Each row comes from the steps of one walk. Every step used is in the known rows, and no mark comes twice. Write the walk behind each row, first mark first.
In the rows, zero is written as 128.
Known rows
kikad -> maguta -> fotud -> madi -> lerevu: [ 59 100  88 156 149 114  81  94  80 173 117 168  42 162 118 154 114 177
  93 152  90 110 188 144 113 101  80 107  89 164 146 103 113  88 111 140
  79 115 121  96 118 150 150 179  83 192 139 130  89 128 119 166 121 123
  81 167 159 150 122 145 124 133 116 117 153 137  80 152 140 183 156 140]
lipo -> lerevu -> madi -> rudol: [109 134  96 147 153  82 102 140 154 165 122  60 160 191 149  81  83 158
 118 143  67 103 180 139 181 107  51  97 119 129 156 107 145 119  90 138
 125 119 124  62 156  97 126 113  87 140  79 148 121 113 166 128 191 141
 106 121 138 165 122 112 128 150 149 124 166 130 112 131  74 110 151 159]
kikad -> maguta -> fotud: [ 80 128  94 145 134 138  96  96  82 155 106 153  72 145  95 143 135 187
  97 133 103 141 166 133  99 105  93 125 113 157 145 103 120 111  94 111
  88 140 107 103 109 151 149 157 102 163 142 122  89 136 119 184  88 132
 110 153 158 135 119 141 117 119 119 117 149 144  75 145 151 175 156 139]
lipo -> rudol: [139 156 138 119  89 113 135 152 140 122 188 123 131 115 123 100 145 165
 154 122 114 115 141 142 168 149 113 116 107 113 112 132 115 155 115 128
 120 111 107 118 155 105 130 100 104 177 108 129 122 150 107 115 100 125
 121 119 124 138 110 146 106 117 133 139 126 107 110  64 103 134 149 133]
lipo -> lerevu -> madi: [106  94  89 133 154  93 129 134 160 163 110  76 136 171 143 103  88 166
 133 145  92 107 191 152 181  90  50  99 110 140 166 134 154 126 107 126
 131 115 134  71 141  95 142 140  97 137  91 129  93 117 149 132 173 132
 100 129 141 149 132 116 137 133 153 113 157 135 121 166  75 124 153 152]
kikad -> madi -> rudol -> maguta -> fotud: [ 88 191 183 146 100 124 119 125 121 113 172 128 143 147 169  71  90 162
  59 181  94 125  93  88  95 136 122 131 141 112 133  68 155 109  61 105
  65 131  49 112 149 137 130 129  80 114 117 129 174 133 136 123 136 155
 102 129 141 164  92 162 159 189 129 131 149 112  61  91 158 121 153 146]
lipo -> lerevu: [119 105 108 150 131 110 126 121 155 128  95 106 134 164 127 111 107 142
 148 138 111 111 174 153 159  95  70 110 115 124 133 128 152 137 118 115
 118 123 142 100 140 129 157 137  87 126 122 126 116 112 150 139 176 114
 119 134 121 141 122 131 127 135 141 107 135 134 139 144  88 124 158 140]
maguta -> lerevu -> madi -> rudol: [121 139  86 125 144  56  71 144 128 202 168 111 184 150 142  63  82 162
  79 153  83 152 168 125 141 158  88 110 103 143 141  89  98 108  84 154
 139 160 106  80 141  84  58 126  82 153 113 134 134 153 136 122 145 129
 102 118 166 146 136  81 115 137 132 155 162 152 115 114  91 105 110 149]
lipo -> lerevu -> madi -> rudol -> maguta: [107 139 113 143 151  86 116 133 144 158 127  70 171 186 164  66  85 154
 102 161  71  94 175 123 183 120  65 102 133 129 152 103 156 109  78 122
 105 111 131  65 158  99 128 124  94 142  91 153 104 120 171 117 179 134
  86 121 148 171 115 111 127 155 165 112 174 118  83 122  99 105 161 151]
fotud -> lipo -> rudol -> maguta -> lerevu: [141 158 133 130  57  85 143 134 101 163 161 150 184 123 155  76 114 165
 146 147 117  76 156 115 134 138 129 123  96  92  98 102 122 130 114  93
 103 142 130  90 162  68 103 182  34 205 133 119  98 154 116  81 155  98
  60 152 154 149  95 133 120 118 140 169 167 120 110  50 161 106 178 141]
lerevu -> madi -> rudol -> maguta -> fotud -> lipo: [ 97 171 115 129 136  95 115 128  96 175 154  86 173 169 186  71  92 164
  80 156  68  81 148  88 130 129 120 110 126 131 157  84 155  92  68 124
 103 123 106  45 150  77 114 158  90 166  95 143 106 125 140  98 144 146
  69 123 170 159 118 111 140 156 137 140 201 117  60  88 155 114 148 148]
rudol -> maguta -> fotud -> madi: [ 81 107 142 118 143 127 132  88 100 117 159 160 122 131 146 111 114 164
  69 160 121  71 150  93 116 126 155 138 126 129 137 101 160 106  68  96
  87  97 126  87 133 134 173 167 117 166 143 101 100 135 137 130 106 122
  43 160 160 139 110 126 133 132 137 117 189 133  49 132 174 123 149 141]
fotud -> lipo -> lerevu -> madi -> rudol: [118 135  86 166 115  85 118 131 121 187  99  75 173 181 174  91  69 157
 144 138  68  66 179 133 145  87  64  90 102 111 155 103 149 105 118 121
 117 146 136  57 165  64 121 176  39 163  96 142 111 103 149  95 229 125
  77 142 140 158 119 119 145 152 127 155 175 134 135 101 110 121 181 154]
lerevu -> madi: [123 119 103 112 165  98 121 145 125 158 149  89 137 139 151 111 106 155
 110 144 106 118 155 129 151 121 104 116 119 147 164 130 127 108 114 144
 139 123 125  88 133  92 115 124 137 135  86 118 105 133 125 118 120 147
 115 118 157 128 146  96 132 130 145 132 155 123 111 150 115 133 124 141]
lerevu -> madi -> rudol -> maguta: [109 177 143 113 162  93 110 148 117 153 168  81 173 159 171  73  96 145
  77 152  81 102 136  96 159 158 130 126 141 126 150 101 140  94  77 141
 115 115 113  78 149  89  95 117 127 138  93 161 117 140 148  96 133 148
  88 106 165 156 116  96 129 156 156 132 179 111  62 100 141 107 132 140]
rudol -> maguta: [127 142 169 115 128 134 149 123 109 105 133 139 143 131 147 106 123 123
  97 160 143 115 122  96 131 144 163 146 158 104 106 115 154 116 108  95
 109 114 140 128 129 132 130 148 136 132 138 135  96 143 146 111 113 129
  92 130 147 139 109 125 120 138 165 112 155 114  70 125 183 107 136 111]
maguta -> lerevu -> madi: [123 104  71 108 143  61  92 140 132 200 167 121 166 131 131  82  90 162
  95 154 115 148 176 138 141 138  88 121  90 150 153 109 102 120  97 140
 140 159 127  81 128  85  75 141  97 148 123  99 113 154 123 131 123 125
 101 130 170 132 148  85 120 119 136 147 159 153 134 143  99 120 109 143]
kikad -> madi -> rudol -> maguta -> fotud -> lipo: [ 96 185 173 162  87 122 118 127 105 128 161 133 153 157 180  79  80 164
  69 178  86  98 105  84  83 117 121 127 136  99 136  64 153  95  70 101
  62 142  57 104 154 114 130 160  52 129 117 128 169 124 136 105 166 148
  93 143 144 165  90 161 169 184 123 146 154 112  69  79 174 127 161 140]
maguta -> fotud -> lipo -> vasa: [107 111  93 141  90 124 133 102 100 135  87 138 137 134 152 126 126 163
 136 131  86  78 165 108  88  57 124 129  98 133 144  82 155 154  97 126
 114 149 111  37 116 120 177 195  74 171 140  79 103  89 117 144 161 108
  74 163 147 143 123 157 116  97  99 157 172 143 111  99 155 135 161 123]
kikad -> maguta -> fotud -> lipo: [ 85 129  86 159 112 138 101  96  60 177  91 156  83 150 112 144 121 193
 114 132 103 110 171 131  83  96  89 115  98 143 145  98 130 105 102 107
  84 159 114  95 120 126 149 200  70 178 142 125  88 123 113 167 123 123
  89 172 164 137 110 139 132 119 112 137 158 140  86 128 166 172 172 136]

Which walk is each row?
[121 186 162 131 113  89  88 128 116 142 156 133 196 156 147  54 101 125
  69 160  95 127 124  91 135 187 151 136 146 101  94  75 115 110  74 122
 106 142 119 108 144 119  80 120  94 145 144 154 147 155 164 116 144 122
  87 120 150 162  92 107 111 156 144 143 164 129  79  70 150  86 127 126]
madi -> rudol -> maguta -> lerevu
[103 170 123 116 158  94 107 131 105 156 158  86 167 160 171  72 106 161
  72 152  70 109 143  95 144 142 126 113 133 141 161  94 150  94  55 124
 104 111 102  57 145  94 115 134 118 149  94 139 110 135 150 112 115 150
  85 110 173 156 118 106 131 151 140 129 199 117  47 103 140 116 132 146]
lerevu -> madi -> rudol -> maguta -> fotud
[135 146 113 121  74  72 132 142 102 174 173 128 189 132 163  72 100 178
 130 156 103  72 168 117 142 134 117 118  91  96 122  98 123 125 102  99
 106 139 125  70 166  48  92 184  46 209 112 115  92 154 111  80 146 110
  52 150 170 144 105 116 123 117 153 166 182 118 103  64 156 106 175 146]
fotud -> lipo -> rudol -> maguta -> lerevu -> madi
[118 166 122 123 164  95  93 157 125 164 163  75 156 160 159  86 101 142
  96 137  79 120 140 115 154 148 100 109 124 143 161 102 120  99  94 163
 130 127 107  78 148  87  90 107 121 138  83 161 137 135 141 108 142 152
 117 102 153 144 137  97 131 153 138 141 166 120  98 106 110 116 127 144]
lerevu -> madi -> rudol
[124 198 178 135 122 120 112 131 110 121 147 117 173 159 156  78 117 112
  85 147  90 113 106  85 136 165 158 135 163 104 103  91 135 104  76 122
 101 122 114 121 149 126 101 112 118 133 126 171 148 143 164 110 142 136
 100 115 140 164  90 119 117 163 150 129 160 109  66  68 165  91 142 123]
madi -> rudol -> maguta
[137 168 173 106  88 113 156 139 126 104 188 133 145 117 135  82 144 162
 125 145 120 100 136 123 172 162 144 129 128  97 102 124 129 146  97  99
 101  93 118 117 151 102 130 118 109 178 118 130  96 167 120 110  89 122
 100 116 142 148  90 140 103 120 163 125 151  96  69  69 148 105 155 123]
lipo -> rudol -> maguta
[ 96 147  93 136 148  72  51 137  94 197 146 128 123 162 100  97  86 188
  67 153  87 160 182 129 132 147  61 113 107 143 140  81  71  89  85 142
 109 168 112 103 129 101  59 139  92 176 113 148 105 169 130 158 122 128
 107 137 183 153 124  96 103 132 152 140 155 150  99 126 135 144 140 144]
kikad -> maguta -> lerevu -> madi -> rudol
[101 144 140 126  98  96 140 118 121 122 191 151 113 133 159  92 141 171
 123 162  87  71 170 122 167 137 126 104  90 131 108 115 138 135  95 103
  76  71 106  82 152 114 158 146  79 211 126 115  91 149 125 104 103 118
  62 141 145 152  94 156 110 121 140 122 159  92  61  74 134 126 164 137]
lipo -> rudol -> maguta -> fotud -> madi -> lerevu
[101 135 145 117 123 141 145  96 100 108 128 150 143 126 146 105 137 153
  83 157 120 112 140  98 110 120 159 136 138 130 126 117 172 127  69  82
  93 110 115  97 121 143 168 167 119 143 153 106  93 126 140 140  93 125
  78 146 164 133 108 139 121 125 136 109 176 123  48 120 178 127 143 127]
rudol -> maguta -> fotud
[104 179 135 163 100 110 109 110 105 142 111 113 179 179 172  65 105 142
  94 149  70  78 143  93 125 124 122 110 137 103 124  74 174 112  59  93
  78 124 112  64 151 114 147 158  58 157 137 152 120 110 170 115 178 125
  67 138 150 173  85 134 131 161 128 131 194 126  69  62 152 105 174 142]
madi -> rudol -> maguta -> fotud -> lipo -> lerevu
[119 140 151 152 105 106 137 145 142 131 140 129  95 149 179 118  90 129
 121 183 103 150 123 131 111  99  89 109 120 132 121 115 147 115 155 134
  88 126  79 146 139 135 126 151  78 114 115 130 149 120 124  97 173 142
 144 131 120 149 127 179 163 173 130 125  85 101 137 130 123 145 137 125]
kikad -> madi -> lerevu
[109 135  85 146  68 121 132 109 102 161 140 139 143 128 149 108 141 188
 153 113  96  79 161 126 105  96 108 105  78 134 136 111 158 141  92  92
  92 131  97  53 145  93 174 184  43 194 124  93 105 113 106 123 124 114
  82 150 144 130 107 168 127 114  87 152 172 125 105  79 122 154 164 154]
maguta -> fotud -> lipo -> rudol
[ 93 141 140 152 158  94  79 126 127 142 184 129 123 151 145 116  82 133
  95 132  92  69 143 114 136 152 121 121 111 126 131  84  94  83 101 171
 115 106 118 111 157 117 104 111 102 169 100 154 176 141 147 103 168 128
  77 150 126 155 108 109 140 160 124 148 159 138 123 102 116 129 147 153]
fotud -> madi -> rudol
[ 98 115 105 136 115 115 149  96 103 150 100 121 161 154 177  88 103 178
  99 163 102  75 174  99 122  86 110 113 121 126 154 101 194 117  71  74
  87 119 131  46 141  94 168 203  77 166 131  98  65 113 146 114 150 124
  44 154 172 148 107 130 136 132 146 121 200 128  59 124 160 125 171 145]
rudol -> maguta -> fotud -> lipo -> lerevu -> madi
[ 86 108 134 126 143 115 133  86 104 126 145 163 111 146 169 113 114 143
  83 173 105  79 159 107 121 115 145 122 117 137 126 109 167 104  90 109
  78  89 126  83 132 139 171 181 105 171 154 114  88 132 148 115 124 117
  47 158 155 151 112 142 133 140 134 112 177 118  53 131 162 128 149 130]
rudol -> maguta -> fotud -> madi -> lerevu
[100 113  83 126 154  74  71 128  93 198 144 144 108 147  94 110  96 193
  81 156 102 161 195 138 131 133  67 122 103 150 147  96  81  93  97 135
 113 167 125 111 124 109  74 154  97 177 122 124  87 167 118 163 110 127
 106 144 182 145 134  96 113 118 158 138 153 152 101 158 138 154 142 141]
kikad -> maguta -> lerevu -> madi
[104 127 132 131 102 139 152  91  85 130 114 152 154 130 169 105 127 151
 103 158 123  81 138  92  91 111 156 133 131 120 132 103 180 120  82  69
  83 127 127  76 136 120 163 193  90 157 155  99  88 116 134 121 128 116
  54 161 163 141 105 141 139 128 126 125 188 125  61 107 190 123 156 134]
rudol -> maguta -> fotud -> lipo
[105  93 119 149 156  88 111 123 135 153 148 145  85 152 162 143  87 106
 131 154 100  79 165 138 148 112 108 106  88 142 132 126 108  92 160 176
 103  93 143 110 146 125 128 153  96 177 125 141 131 124 137  90 183 116
  84 153 122 149 132 134 140 148 125 129 130 119 137 145 108 136 143 140]
fotud -> madi -> lerevu
[ 96 126  56 166 111  99 111 109 108 190  99 100 163 175 170  94  98 181
 128 131  59  75 183 129 115  75  67  88  86 150 166  88 173 121  69 110
  93 140 107  26 143  91 169 184  31 168 114 110 103  85 140 127 180 131
  70 154 152 152 121 142 139 143  92 142 191 142  99 104  96 140 165 168]
maguta -> fotud -> lipo -> lerevu -> madi -> rudol
[143 167 146 131  60 110 155 134 101 137 155 139 164 125 159  99 123 155
 150 139 111  57 144 115 137 124 140 122 107  87 106 111 140 125 125  85
  97 124 129  97 165  68 126 172  62 197 119 128  98 139 117  76 155 108
  73 148 148 149  91 141 122 126 152 153 165 101 107  49 174 112 182 130]
fotud -> lipo -> rudol -> maguta
[ 93 136 101 140 151  93 114 118 140 161 119  73 166 188 158  63  92 170
  92 159  65  94 184 123 175  97  62  90 121 138 163 106 170 122  56 111
 101 106 118  42 154  98 153 137  83 142  95 136  92 117 168 134 167 140
  76 128 156 171 117 113 129 152 146 113 188 129  67 126  92 114 155 153]
lipo -> lerevu -> madi -> rudol -> maguta -> fotud
